Each row comes from the steps of one walk. Every step used is in the known rows, and no mark comes twice. Write the walk behind each row, first mark first.
Known rows
U/R/D: [-26 -25  -7  27 -25 -20 -15  -3 -17   2 -27  -4  -1   0  33  12 -35 -18
  13  13  20   5  17  -1  -4  -5   8  28 -16   3  -2  13  18  30  16   1
  -8 -12  21   9 -24  15   4 -12]
N/R/U/P/E: [-19  31 -19  10   2  15  -5  -3 -29 -20  25   2 -12  12  19   4 -12  43
  22  40  30   8   5   7  25  -9  29 -33  -8  12 -16  -2  45  24  31  12
  14   5  -4  28 -32  15 -15  25]
J/N/R/U/P: [  8 -17 -42   9   3   1  -4  16 -15 -20  30  13 -22  22  18  14 -11  31
  19  25  19   8  -7   3  23  -2  28 -33 -22  15   7 -28  41   5  32  -1
   6 -13   1  27 -36  35  13  -4]
D/F/E: [-10   1  -5  39  -7  -5   2 -12  14  -1 -30  13  -6 -37 -40  19 -32  -7
 -45   1  21   4  -1  18   8   6 -42  22 -11  42  18  19  -3   2   5  10
   4   9  43  -9   6 -14 -35 -34]
N/J/R/D/F/E/P/A: [-33  -2  22 -25   1 -45 -11  13  14 -32  10  10 -27 -44 -33   3 -11 -27
  14   2 -19  11   9  36   2  21  -3   2  -2  26 -14   8 -13 -19  20 -15
  34  30  13  33   5  26  14 -22]
J/N/R: [ 22  -4 -50  15  -2  14  -6  15   7 -28  28  23  -9  16  28  14 -11  22
 -30   7 -15  12  -8  -1  -2 -12 -15  -1 -20  11  24 -33  25   1   9  10
  12  -4  12  14 -12   8  16  -3]
A/E/P: [  8 -22 -24  27  -3  39   9 -17  -9  -7  29   7  -5  -6  -4  16 -17 -51
 -41 -30   5   4  32  -4   6 -33  -5   0 -41 -23 -12   7   5 -16 -11 -10
  -6 -15 -32  12  15  24  11 -28]
L/D/F/P/A/E: [ 30  -6 -11  15  15   1   4  -7  -8  -3  20  10  -9 -35 -62  26 -29  -4
 -65 -12   4  14  34  -2   5   2 -43  11   1   9 -10   2  32  35 -19 -20
  -7  12  -1  16   7 -20  -5   6]
J/N/R/U: [ 16  -8 -39  14  12  -3 -14  15  -6 -22  34  28 -18  14  29  15  -9  16
 -14  17   5  14 -12  -7  14  -7   0  -2 -14  16  17 -25  29   3  23   6
   7  -7   8  23 -21  11  18  13]
L/D/F/E/P/U: [ 15  -9   3  23   9  -8   2 -18 -14 -19   4  -8   3 -31 -59  19 -26 -32
  -1   7 -16  16   8 -10  24   0  -9   2  -6  40   7  23   3  -1   8  20
   3  12  -8   2  -3  -4  -5  -2]
P/F/D: [-10  -6 -13   9  16  -6  -1  -6  29 -15 -31   1   8 -12 -15  23 -15   6
 -31  22   7   8 -23  -2  -3   7  -7   8  -7  -9  22   0  42  10  10  -3
   3   9  25 -10  -3  -7  25   3]
L/D/R/J: [ 28 -17  -1  43   2 -28 -18 -11  31   8  11  13   2  -4  36  15 -39 -18
  -6  12  -5  13   7 -12   5   5 -39  16  10  22  20  -1  25  28  10  17
  28 -21  10  -4  -3  -8 -10  16]
D/R/U: [  7   2   6  37  11 -15 -10 -12 -23   7  -3  23  -3  -9  31  11 -31  -3
 -11  10  23   5   9   5   6   5 -19  17   3  16   6  11   8  21  23  -7
   0  -7  23   7  -3  -1 -13   1]
F/P/Z/B: [-17 -33 -10  56 -19  33   3   2   9 -14 -33  -3 -26 -21 -47  19  -4   0
 -14   8 -17  11 -12   6  -2  12   0  -1 -11   9  17 -13  20  16   7   0
  55  12  18  35 -16 -19 -18   6]
J/R/U: [  0   0 -17  18  14   5 -19  10 -20   5   2  13  -7   1  11  20 -18 -28
   8  13  32  11  12   1 -29  -2   7  13 -12  13  10   4  26   3  25 -22
   1 -17  -4  14  -9   8  11  -1]
U/P/E/A: [-23  -6 -14  23  -4  43   6 -10 -16 -20  22 -14   3  13 -23  17 -18  16
 -16  57  24   5  26   8   0 -14  31 -35   7   0 -23   3  44  22  19  22
  17  -5   2  17   2   6 -13  -1]
A/E/P/U/R: [ -3  -7 -13  17 -11  27   1 -18 -51 -17  26  -6   9   5  -7  11 -10 -47
  15 -13   5   3  49  -8 -15 -24  49   0 -45 -31 -30  19   7   3  -4 -23
 -20 -12 -46  17 -15   6  10 -27]
L/D/F/P: [ 36 -17 -13  22   6  -3   1  -8  20  -3 -14   9 -20 -31 -43  33 -35  -2
 -47  -4   9  13 -10  -2  12  10 -52  21  -1  32  16   9  25  30   1   2
  11   9  30   4   0  -5 -13  -9]
R/U/P: [-23 -28  -4  30   1  17   2  -5 -36   6 -15  -3 -12   1   7  15 -29   7
   9  18  47   4  17   4  18  -9  23 -21  -8  18  -5   4  30  10  30  -5
  -9 -13  -1  13 -23  29  -6  -8]
J/R: [ 10   5 -30  20   4  20 -13  12  -1   1  -8   6  -3  -1  10  22 -20 -22
  -9   5  10  12  16   6 -42  -4  -6  12 -18   9  19  -4  24   4   9 -18
   6 -12  -1   7  -1   6   9 -21]
N/J: [-27  -8  10  31  -6  20   1  -1   4 -16  -9  15 -22 -18  30   7 -22  19
 -37   3   4  10   3   8 -16 -13 -22   5 -12   8  -4 -10  16   4   1   9
  10   8  11  10   1  10  -4  -3]
F/P/U/R/D/L: [-56  -7  17 -15 -23 -25 -21  -6 -33 -12 -24 -11 -13 -13 -12  20 -27  -7
  26  20  -6 -11  17   4   5  20  51  22 -11   7  -8  18 -33   2  25   7
 -10   3  36  17 -39 -16 -11  -4]
F/P/E/A: [-13  -5 -13   3 -10  48  -2  -7  12 -24  12  -5 -11  -6 -40  18  -4   0
 -61  40   8  12   8  10  -1  -9  -1  -2   4  -5 -26   6  19  21  17  12
  24  13  11  26  15 -12 -15  11]
A/E/P/Z: [  8   0 -13  24  -4  50   3 -30 -10 -15  25   3   5  -6 -12  18 -11 -39
 -16 -18   7  11  15 -10   0 -25  12 -11 -34 -20  -4  -1  28 -14  -9  -4
  21  -1 -35  18  13  -9  13 -16]
L/D: [ 18 -22 -18  49   3  11   1  -7 -13   1  -7   4   2  -3   8  19 -39  -5
 -31   7   5  17  10 -16  -2 -19 -35  11  -3  21  13   0  48  29  -1  24
  -3 -14  -6  -2  -3   3   6  16]
L/D/F: [ 34  -8  -9  51  20  -9  -1 -12   3   3  -4  14  -4 -16 -17  27 -42  -3
 -37   7  13  10   3  -9   4   0 -45  18   4  34  26   4  37  29  -3  18
   4  -4  23 -13   2 -13  -4   0]
L/D/F/P/U: [ 32  -2   2  18  13   3  -7  -9 -11 -13 -13   1 -12 -26 -54  30 -27   8
 -28  13  -5  17   9 -13   5  12 -21   8   3  32  13   9   5  26   2   1
   0  21  20  10 -15 -20 -12  18]
Z/P: [-19 -29 -21  23  -6  28   2   1 -12 -11 -22   3 -13  -6   2  25 -14   1
   2 -10  -7   1  12   0  -6   1 -12   1  -2  11  21 -16  10   6   4   5
   7 -13 -10  14  -4  29  -8 -17]
L/D/R/N: [ 30 -23   2  43  14 -36 -13 -10  10  21 -19  11  22  -8  39  11 -32  14
  -5  16 -28  13  11 -13  13   2 -48  18  14  26   1   2  24  28   2   6
   6  -8   9   2  -2 -13  -6  14]
R/D/F: [ -2 -13   5  32   6 -18 -14 -12   2   5 -19  12 -12 -21   1  23 -36  -5
 -27   6  13  -1   7   1  19   8 -30  23   3  24  26  10  -9   3   6   9
   5   4  60  -1  -4   6  -3  -2]
A/E/P/F/D/R: [ 32   4  -8  -3  17 -22   6 -21  36 -21  21  13  11 -17 -20  15 -10 -36
 -20 -13 -12   0 -18   4  17  10  -3   0 -28 -49   2  18  12  -4  -8 -29
   7  -3   3   4  12   9  27 -31]
N/R/U/P/Z: [  0  20 -18  16  -6  19  -3 -14 -30 -25  -1   2 -14  12  16  13 -14  40
  36  36  29  14  -9   6  27  -4  28 -29 -16  10   8  -7  54  10  31   3
  29   6  -9  26 -36   1  -3  15]
N/J/R: [ -8   9  -4   8  -1  11  -9  14  11 -15   3  17 -22 -13  23  10 -18   4
  -5   2   5  12  -1  17 -47  -2  -6   6 -19   7   4 -16  23  -2   7 -17
  22   1   4  19  -1  13   7 -15]
U/P: [-14 -23 -22  35 -11  35   7  -8 -17   4 -22  -6  -5  -1   4  18 -32  10
  -5  13  26   3  26   5   3 -12   4 -21 -20  12   3  -1  31  10   9   2
  -3  -8   4   6 -17  24  -7 -23]
R/N/J: [-37 -25  19  23   2  -2  -4   2  18  -1 -27  15  -8 -18  47   1 -12  34
 -24  10 -17  10   9   3  -3 -13 -24   6  -5  19 -20 -16   4  -8   4   2
  14  17   8  15  -4   1  -4   9]
R/J/N: [-13 -42 -18  21   0  10 -20  14  35  -4  23  16 -10  11  26  20 -18 -14
 -22  16   5  10   4 -10 -12  -5   4  -5 -10  24  24 -31  16  -4  18   9
  22 -14   6   9 -10  -3  16  -1]
R/D/F/P/U: [ -5  -5  18  -4   2  -9 -25 -13 -10  -9 -28  -2 -20 -31 -33  26 -20   6
 -20  13  -8   9  12  -5  21  20  -3  16  -1  22  13  12 -39  -5  13  -4
  -1  32  52  24 -17  -3  -8  19]
N/R: [ 13  12 -38  28  -6  24  -1  -5  -1 -21  -1  14 -15   1  32  10 -17  14
 -36   1  -6  10   7   5   9 -18 -30   9 -19   2  10  -6  17   9   8  10
   8   2   8   5 -10   9  -3   3]
F/D/R/U/P/A/E: [  0  -7   0   8   0 -46   3  -5 -46   1  15  14  10 -17 -13  12 -23   8
   2   9  30   6  40  26  27  19  21 -16  -5 -31 -17  14  32  22   8 -28
 -10  -2  18   6 -11  12  14 -21]

Write each row's walk
[  2 -20   0  16  -2 -59 -11  -7  23  14 -42  18  19 -22  29  10 -17  13
 -13  11 -17   7  -3  17  18  22 -29  25  -4  -3  12   7  -2   8  12  -3
  11   9  54 -13  -4 -14  14 -21] -> F/D/R/N
[ -1 -12 -21  14  11  -2 -20  11  13  15 -27   5  13  -3  24  16 -13  -9
   3  10 -15   8  16   2 -27  -5  -8  11 -12  19   6  -6  16  -4  12 -24
   7  -4  -2   9  -8  -7  14  -9] -> J/R/N
[-31  -7   3  23   6  30  -5  -6 -33 -15  27  -8  -2  12 -18  14 -12  14
  -1  64  45   8  20   6  14 -11  46 -32  11   5 -30  10  46  23  34  14
  11  -7  -4  25  -4  10 -11  14] -> R/U/P/E/A
[ 29   0  -3  15  12   7   2 -12  24 -20  26  -1 -13 -15 -72  28 -23   4
 -58  44   8  13  -9   0   8   7 -23   8  18  18  -9  12  40  45   8  21
  28  12  26  17  18 -24 -18  13] -> L/D/F/P/E/A
[-16  -9  31  23   3 -31 -10  -5  24   2 -23  23  -3 -26  63   0 -20  44
 -12  10 -31   7   0  12   1   9 -33  12   3  16 -19 -12  -8   4   5 -10
  21  15  28  15  -3  -7 -14  -2] -> D/R/N/J
[-26 -16 -16  18   6  36   5   4 -40 -17   6   8  -3 -11 -16  20  -2  -2
 -16 -19 -13   2  57   3 -15  -7  -4  -5   4 -16 -13 -22  20   9 -20 -17
  -6  -9 -36  26   7  15   1  -3] -> Z/P/A/E
[  9 -12 -10  16   0  12   4  -8  24  -4 -25  14 -23 -34 -40  30 -30   3
 -53  -9  20   1  -4  16   7  11 -38  22 -14  28  13   5  -8  11   8 -12
   7  20  44   6  -5  -6 -20 -27] -> D/F/P
[-31 -17   6  24  -3  -8 -20  -5 -35   2 -42  -7  24   8  29   9 -13  14
  31  32 -12   7  39  -9 -19  -6  33  16  -9  15 -28  10  10  20  14 -13
 -19   8  -6   9 -34 -28  -4   2] -> P/U/R/N
[-45 -16   7  19  -5 -16 -14  -9 -13   5 -12  10 -12 -11  21  20 -37 -10
 -18  10   0 -13  10   0  20   3  -1  15  -2  18  18   3 -20 -23  15  36
  -2 -13  47  -5  -3  -5  -1   3] -> R/D/L
[-23  -6  -9  21 -19  31   8 -21   1 -20 -14 -11   3 -17 -32  16 -13 -33
  -2   4   5  13  -8   6  15 -15   0  -6 -22  21   5  10  23 -15  11  21
  30  12 -22  17   6 -11  -5 -23] -> F/E/P/Z
[  0   0 -24  18 -14  12 -17  -3  31 -15   9  17 -17   8  44  10 -16  -3
 -25   8  -1  10   4   0  10 -16 -18  12 -12   8  16  -9  11  -5  15   5
  30  -6   6   7 -17   7  -5  18] -> N/R/J
[-20 -16  -3  16   7   5  12  -9  -7 -20  -3   3  -3 -29 -52  12 -16 -28
 -36  -7   3   7  32  22  20   0 -21   3  -3  42 -12  18   2  -5  11   4
   6  22   4   6  10  -1  -8 -32] -> D/F/E/P/A
[ -9  -7  -8   7  -8  41  -5  -7 -27 -16 -26  -3 -11 -12 -18  23 -16   4
 -31   9  -5  15  24  -3  -3  -9   3   5 -13  10   0   2 -11   6   7  -6
  -5  20   5  24 -14  -5  -9  14] -> F/P/U
[-11  16 -16   9   1  22  -1  -8 -24 -34  39  -2 -12  18  -2   8   1  32
   2  66  26   9   7  10  26 -15  41 -38   3  -5 -30   6  46  22  37  14
  21  -1  -3  31 -13  18  -9  27] -> N/R/U/P/E/A
[-14   1 -12  28 -15  41   8 -17 -21 -10 -23  -8   1   5  -2  25 -27  26
  20  26  29   7  14   1  -5  -6  22 -29 -13  16  10  -9  53  12  12   9
  23   8  -4  15 -22 -12  -3 -15] -> U/P/Z
[ 30  -1 -28   8  11 -35 -19   6  25 -22  26  34 -21  -3  16  18 -18  21
 -17  12 -17   6 -18   0  26  16 -20  11  -8  23  36 -24  -7  -5  11  12
  19  11  61  16 -14  11  15   1] -> J/N/R/D/F
[  5 -24  -4  24  14 -12  15  -9  -5 -17   8  -1   1 -28 -62  15 -31 -29
 -25  -1  -8  16  23   6  25  -5 -32   1   8  46  -9  21  30  17   4  17
   7  15 -15   2  10  -3   0 -10] -> L/D/F/E/P/A
[ 13  11  -7 -25   8 -16 -19  11   1  -3  10  12 -17 -32 -50  26 -16 -25
 -29  -9   3   9  39  15  -9  21 -14  21 -11  -6  -4   5  -7   2  -6 -52
   5  15  27  34   1   1   8 -10] -> J/R/D/F/P/A/E
[  1  -8 -20  13  -6  -5 -25  10  -4   5 -13   6  -4  -3  19  18 -26 -29
   3  12   4  11  16   0 -18   1  -2  17 -13   6  24   0   6  -6  14 -10
   8 -11  19  16 -10  22  20   0] -> J/R/D
[ -8  -8 -21  10   8   8 -10  13 -30   9  -5  -1 -12   6   1  20 -22 -11
  39  18  47   4  15  11 -16   4  33 -18 -19  15   8   0  38   5  33 -28
   0 -21 -10  20 -25  32   6 -21] -> J/R/U/P
[-42  31  13  -8   9   4 -15  22 -15 -12  28   4 -21  -4  11   4 -11  33
  51  39  42   8  -2  17 -27   8  52 -36  -4  12 -22  -9  44  20  36 -18
  30   4 -13  45 -25  18  -3   7] -> N/J/R/U/P/E
[ 39  -5 -11  47   6 -16   0 -11  -6   1  -1  13  10  -7  24  17 -42   2
 -17  10  -6  13   6  -7   2   0 -46  20   7  17  14   2  33  40   2  13
   7 -12  12  -2   1  -7  -9   8] -> L/D/R
[ 16  -6 -14  23 -11 -38   1  -8   8  -3 -20  18   9 -18  15  15 -29   0
 -28   2   6   8  -2  19   6  20 -28  20 -14 -12  29  13   8  18   7   8
   7   3  58 -16   2  -2   8 -33] -> F/D/R
[ -9 -14   5  29 -10 -42 -14  -8  -3   5 -24   7  -9 -12   9  17 -36 -14
  13  11  27  -4   7   7  -1  13  -2  34 -11  17   8  21   7  30  16   0
  -1   0  53   0 -20   1  -7 -27] -> U/R/D/F
[ -2   8   4   6  -4  -1  -8 -10 -18 -17 -28  -2 -11 -18 -43  27 -22   2
   0  12  17   4  12  14 -19  21  15  25 -17  19  -5  20  -5  31  14 -26
  -7  26  29  16 -31 -23 -25 -28] -> D/F/P/U/R
[  6 -12   1  35   7 -21 -13 -11  10  17 -32  18  21 -12  46   9 -21  17
 -12   9 -21   4  16   4   8   3 -32  19   0  20  -3   0  -2   9   6 -11
   8   6  25   1  -2 -13 -13  -7] -> D/R/N
[-12  -3 -15  33   5  37   5  -5 -36  -6  15  14  10  -6  -3  13 -18  -7
 -57  -5   5  12  65  -1 -17 -25 -16   2  -9  -9 -21  -5  30  10 -18 -12
 -17   1 -16  11  11 -12   7   9] -> P/A/E
[ -4 -31 -11  70  -7  38  11 -12  -6 -16  24   0 -11 -12 -38  11   3 -45
  -5 -18 -24   4  13  -6   4 -11  22 -17 -32 -28   2  -3  21 -11  -9  -2
  47 -12 -25  34   5   1   5 -10] -> A/E/P/Z/B
[-27 -19   2  -6 -29  -6 -21  -3 -32  -9 -34 -16 -10 -11  -7  17 -20  -9
  18  21   1  11  21  -5  -1   7  33  20 -15   2 -14  18 -13  24  21 -14
 -11  13  17  34 -40   7  -1   8] -> F/P/U/R/D
[-21 -32 -21  22 -20  23   9 -10   5 -11 -12  -4  -3 -21 -23  11 -16 -43
 -27 -12   3  10   6   8  20 -22 -15   1 -27  21  -3  17  -1 -19  12  16
   2  -3 -13   8  10  26  -9 -33] -> F/E/P
[ 20  17  -5  14  12   5  -5  -4  21  -7   8   4  -8 -25 -49  28 -29  13
 -38  18  15  16 -11  -5   5  10 -33  10   8  38   7   6  34  48   3  17
  21  21  22  12  -1 -28 -21  17] -> L/D/F/P/E
[-11 -20  26   5  -5 -68  -8  -3  39  -4 -32  24   2 -36  47   1 -16  39
 -12  13 -29   9 -18  25  13  24 -32  19  -2  -7  -3  -4  -7   0   9  -4
  28  21  56  -4  -2  -4  11 -19] -> F/D/R/N/J
[-37   3   2   0  23 -20   1 -11  27 -15 -22   9   2 -10 -23  27 -23   6
 -25  22   2 -16 -27   7   1  16   8   6  -3  -2  27   6  22 -13  13  16
   3  -1  43 -21  -4 -32  15 -12] -> P/F/D/L
[ -9 -17 -35   0  14   3  -3  20 -42 -30  37  11 -14  25  11   9  -8  44
  16  32  12  14  24   9  20  -2  33 -39  -1  22  -8 -33  54  16  31  -9
   2   3 -15  40 -38  24  24  15] -> J/N/R/U/P/A
[ 13 -25 -13  23   3 -16 -25  10  40  -2  30  29  -3   9  39  16 -23 -10
 -12  15  -4   7   0  -1 -10  13  -7   6   2  21  26 -24   3   8  21   3
  33 -14  26   8  -3 -14   2 -11] -> D/R/J/N
[ 16   8 -18 -12  -9 -32 -11  -8  39 -42  29  14 -16 -15 -31  17  -3  -8
  18  15 -26  13 -41   5  52  20   1  -9 -18  29  32 -13  -1 -27  22  23
  52  23  24  32 -11  -3  14 -18] -> J/N/R/D/F/E/P/Z
[-34 -42 -11  -2 -27 -11 -19   9   7 -25  26 -11   3   7 -15   6  -6 -55
  48  22  -9  10   7  -4  -7  -3  65  -9 -24  21  -8   5  -3 -12  33   2
  15 -11 -31  21 -28  -3   5 -27] -> F/E/P/U/R/J/N
[  3  14 -14  12 -16 -41 -10  -7  25 -17 -18  13 -18 -33 -10  12 -24   5
 -26  10  -7   7 -18  17  45   9 -46  29 -10  30  25  16 -19  -9   9  15
  15  13  61   7 -10  10 -23  -1] -> N/R/D/F/E
[-16   3  -9  31   2  43  -3 -11  -7 -21  22   0   7   9 -15  13 -10   2
 -51  51  10   9  21   4 -12 -21   8  -5  12   1 -16   3  33  24  12  29
  17   3   8  11  22 -18  -8  17] -> P/E/A
[-26 -30  -8  32  -9 -14  -8  -1  -4  15 -42  -1  17   2  35   9 -19   3
  13  17   5   4  23   0 -13 -10  -2  24 -14  14 -21  10  24  25  11 -15
  -8  -4  -1   2 -22 -12  -5 -24] -> U/R/N
[-26  -4   2  27   0  22  -4 -13 -38  -2 -16  -6  -6   5  -1  22 -22  18
  34  34  49   9   7  -1  11  -3  36 -31 -10  20   1  -3  54  12  31   0
  17   2 -10  22 -27  -8  -2   2] -> R/U/P/Z
[ -4  -2 -25  18  -5  10   0  -3 -28 -16   3   6 -21   8  22  11 -22  27
   8  18  28   8   8   8  33  -8  10 -22 -21   9  -2  -1  32   7  29  -2
  -3 -11  -1  18 -36  38  -7   0] -> N/R/U/P
[-65 -25  29  -2  -6 -19 -13  10 -24 -22 -37  -6  -8 -12  29   9   8  44
  76  20 -41   5  18   5 -25  11  43   0   4   3 -33 -19  -3  11  11 -18
   9  11 -28  35 -38   8 -10  -4] -> Z/P/U/R/N/J
